What can hang from each mark:
j457: j265 j315
j566: j265 j281 j315
j150: j281
j281: j566
j594: j265
j265: j457 j566 j594
j315: j457 j566
j797: j265 j281

Every row comes from one small tree of marks. The marks that hang from a mark follow it in brackets, in the order of their numbers. Every link used is in the known rows. Which tree was each row made from?
In the rows, 128 means zero.
Known rows:
j457[j315]: 118 121 122 126 123 152 128 123 117 141 124 136 126 161 129 125 128 128 152 126 133 125 140 130 119 134 134 130
j315[j457[j265[j594]]]: 131 132 137 125 126 160 148  96 118 141 139 119 133 142 128 137 132 135 128 103 121  91 103 117 132 130 135 132
j457[j265[j566[j281] j594] j315]: 131 122 122 120 111 178 140  77 120 142 124 129 154 130 116 151 165 126 159 109 136  77 139 134 106 114 152 125
j281[j566[j315[j457[j265]]]]: 127 138 142 127 130 126 118  89 114 142 140 134 117  87 119 144 105 157 142 118 132 131 119 112 122 153 134 133
j566[j265 j281 j315]: 133 134 123 125 124 122 118 132 102 112 122 144 112  73 113 147 128 132 111 133 136 131 141 126 105 134 137 125
j281[j566[j265[j457 j594]]]: 138 144 142 124 120 154 140 120 105 152 152 128 124 141  92 157 113 119 106 121 131  46 107 137 120 145 141 134
j281[j566[j265[j457]]]: 127 142 137 125 118 134 129 122 107 149 151 137 114 122 100 151 103 131 115 134 133  92 111 136 129 150 142 136
j281[j566[j265[j594] j315]]: 143 145 141 121 136 127 120 132 104 139 133 127 121 113  87 159 116 125 106 123 129  61 124 126  94 143 137 129
j457[j265[j594] j315[j566[j281]]]: 132 113 122 128 117 174 144 100 111 138 122 125 155 152 122 151 152 129 164 119 140 100 146 118 108 129 148 135
j594[j265[j457[j315]]]: 120 128 108 128 113 181 139 124 114 153 125 142 124 176 113 126 145 131 167 112 136  77 139 139 119 155 141 139
j315[j566[j281]]: 132 115 128 133 119 119 129 127 124 118 119 131 145  98 131 138 130 127 125 125 143 134 143 118 128 126 136 132
j315[j457]: 122 128 139 129 124 129 133 120 120 134 135 133 122 120 139 119 112 135 112 106 130 117 113 118 144 134 128 130
j797[j265[j566]]: 130 134 121 120 123 117 115 115 136 135 148 120 147  92 123 119 147 120 116 140 124  79 139 131 124 119 160 131
j457[j315[j566[j265 j281]]]: 121 116 123 127 114 135 130 136  98 132 120 140 132 124 120 147 125 128 126 127 141 112 142 119 114 135 157 137
j797[j265[j457] j281]: 122 127 111 130 117 113 128 116 125 130 167 135 142 120 136 112 127 132 139 143 128 115 141 131 131 145 158 140
j594[j265[j566[j281 j315]]]: 139 132 115 125 120 127 115 121 128 121 103 141 137  62 109 141 163 129 134 103 140  80 151 133 102 130 144 126
j315[j457 j566[j265[j594] j281]]: 136 125 144 129 118 131 144 132  98 130 132 129 137 103 121 147 119 120  80  95 135  61 112 109 129 129 149 136
j797[j265[j457 j594] j281]: 133 129 115 129 119 132 138 115 123 135 167 127 153 143 125 119 138 119 130 131 127  71 138 132 122 140 154 138
j594[j265[j566]]: 132 132 120 123 123 124 125 133 137 138 114 126 140 110 112 134 157 124 130 102 125  59 124 134 119 125 148 133
j265[j594]: 138 131 132 127 130 148 138 126 125 133 129 119 138 152 116 134 139 115 120 117 126  84 125 129 119 124 124 127
j265[j457 j566[j281 j315] j594]: 147 132 129 126 105 165 125 104 116 132 126 138 145  74  97 140 159 109 109 119 150  42 161 138 114 129 137 125
j150[j281]: 129 134 131 134 128 146 126 141 126 143 126 128 133 129 130 129 132 133 132 145 129 136 128 121 133 121 119 129
j150[j281[j566[j265[j457]]]]: 129 148 141 131 119 152 128 135 105 163 148 136 120 122 102 151 109 137 119 149 134  99 110 130 134 143 135 137

Write each row's tree:
128 134 124 127 108 148 139 118 103 126 140 144 118 106 118 144 126 126 111 130 138 115 126 137 130 136 140 130
j566[j265[j457] j281]
123 132 132 129 132  78 106 107 116 131 163 140 133  74 133 121  93 151 132 117 132 121 131 112 118 156 154 137
j797[j265 j281[j566[j315[j457]]]]
146 131 127 122 118 152 125  88 123 126 118 128 148  71 104 154 168 126 132 120 136  78 149 129 102 118 144 123
j457[j265[j566[j281 j315] j594]]
130 139 124 126 117 138 121 140 100 135 135 141 106 100  96 135 127 126 104 149 133  91 143 130 119 151 142 135
j566[j265[j457] j315]
142 140 130 122 132 135 125 145 104 130 126 127 120 118  94 144 136 116  97 127 125  60 135 126  99 135 137 129
j566[j265[j594] j315]
139 133 134 124 109 162 137 115 127 150 137 123 147 122  99 133 153 105 106 119 134  23 136 140 133 124 142 131
j265[j457 j566 j594]
130 128 134 131 121 130 122 110 109 117 124 148 119  72 133 127 118 140 116 107 144 137 141 117 127 139 123 124
j566[j281 j315[j457]]
137 133 116 121 120 119 103 104 125 117 136 134 146  44 120 126 152 124 120 140 139  99 167 129 107 125 154 125
j797[j265[j566[j281 j315]]]
130 143 151 135 130 132 111 125 109 154 133 138 122  89 119 134 100 150 123 127 139 119 125 110 130 146 118 131
j150[j281[j566[j315[j457]]]]
132 135 117 126 111 148 130 125 133 148 125 133 136 113 104 130 158 121 131 110 132  42 132 141 131 137 151 137
j594[j265[j457 j566]]
135 148 140 129 134 123 109 146 103 148 131 135 116  93  97 155 111 143 118 152 131 113 125 119 107 141 133 131
j150[j281[j566[j265 j315]]]
147 130 131 124 119 142 119 111 122 123 114 132 147  70 105 143 159 113 109 111 143  61 156 131 104 118 135 120
j265[j566[j281 j315] j594]
145 133 133 122 125 135 117 127 126 136 118 124 142  91  96 135 155 110 104 121 132  37 151 127 107 122 137 126
j265[j566[j315] j594]
140 127 130 129 108 153 144 133 100 134 136 130 140 119 103 152 136 110  94 123 142  53 132 125 124 135 149 138
j315[j566[j265[j457 j594] j281]]
138 134 112 127 106 149 119 115 122 132 114 147 135  65 101 137 163 125 134 110 146  63 158 140 114 142 144 131
j594[j265[j457 j566[j281 j315]]]
129 130 122 124 104 191 149 111  90 142 138 143 127 159 107 147 137 115 127 118 142  66 135 142 112 138 146 130
j566[j265[j457[j315] j594] j281]
132 145 135 125 119 130 116 127 100 144 143 141 106  93  89 150 107 134 113 143 138  88 133 131 115 159 141 135
j281[j566[j265[j457] j315]]
137 145 152 122 131 128 123 124  95 145 141 132 113 104  97 150  99 131  90 101 130  51 110 116 110 149 136 132
j281[j566[j265[j594] j315[j457]]]
139 131 130 120 122 148 136 102 134 143 129 114 151 118 107 146 162 121 130 119 121  59 122 130 119 114 149 129
j457[j265[j566 j594]]
118 122 121 120 116 152 127  97 126 151 124 130 140 131 117 137 151 136 161 130 127 100 138 130 120 124 158 132
j457[j265[j566] j315]
134 129 119 125 111 123 131 111 130 142 164 126 164 111 115 120 151 112 115 128 129  26 142 135 125 129 170 138
j797[j265[j457 j566 j594] j281]
127 125 121 123 125 182 144  97 115 148 129 124 138 181 118 142 149 130 169 124 125  96 131 128 107 129 141 131
j457[j265[j594] j315]
129 146 143 128 132 126 123 142 110 153 137 130 125 119 110 154 107 141 122 141 127 117 104 123 122 130 133 132
j150[j281[j566[j265]]]
117 136 132 124 113 158 130 117  96 162 149 145 114 153 100 147 103 132 139 130 138  87 123 137 120 154 150 137
j281[j566[j265[j457[j315]]]]
135 129 138 123 113 155 144  75 122 136 133 127 149  90 126 145 148 130 119  90 133  74 112 122 131 114 147 126
j315[j457[j265[j566[j281] j594]]]
123 127 125 125 121  76 105 117 123 129 150 139 142  50 131 109 128 135 108 118 129  75 148 114 124 136 169 136
j797[j265[j566[j315[j457]]] j281]
144 137 128 123 126 141 129 129  99 116 123 135 123  97 103 151 139 121 103 119 134  86 139 127  96 130 134 123
j566[j265[j594] j281 j315]
124 133 122 130 120 105 122 102 125 139 175 137 145 114 129 127 106 139 148 139 133 116 131 132 126 153 156 140
j797[j265[j457] j281[j566]]
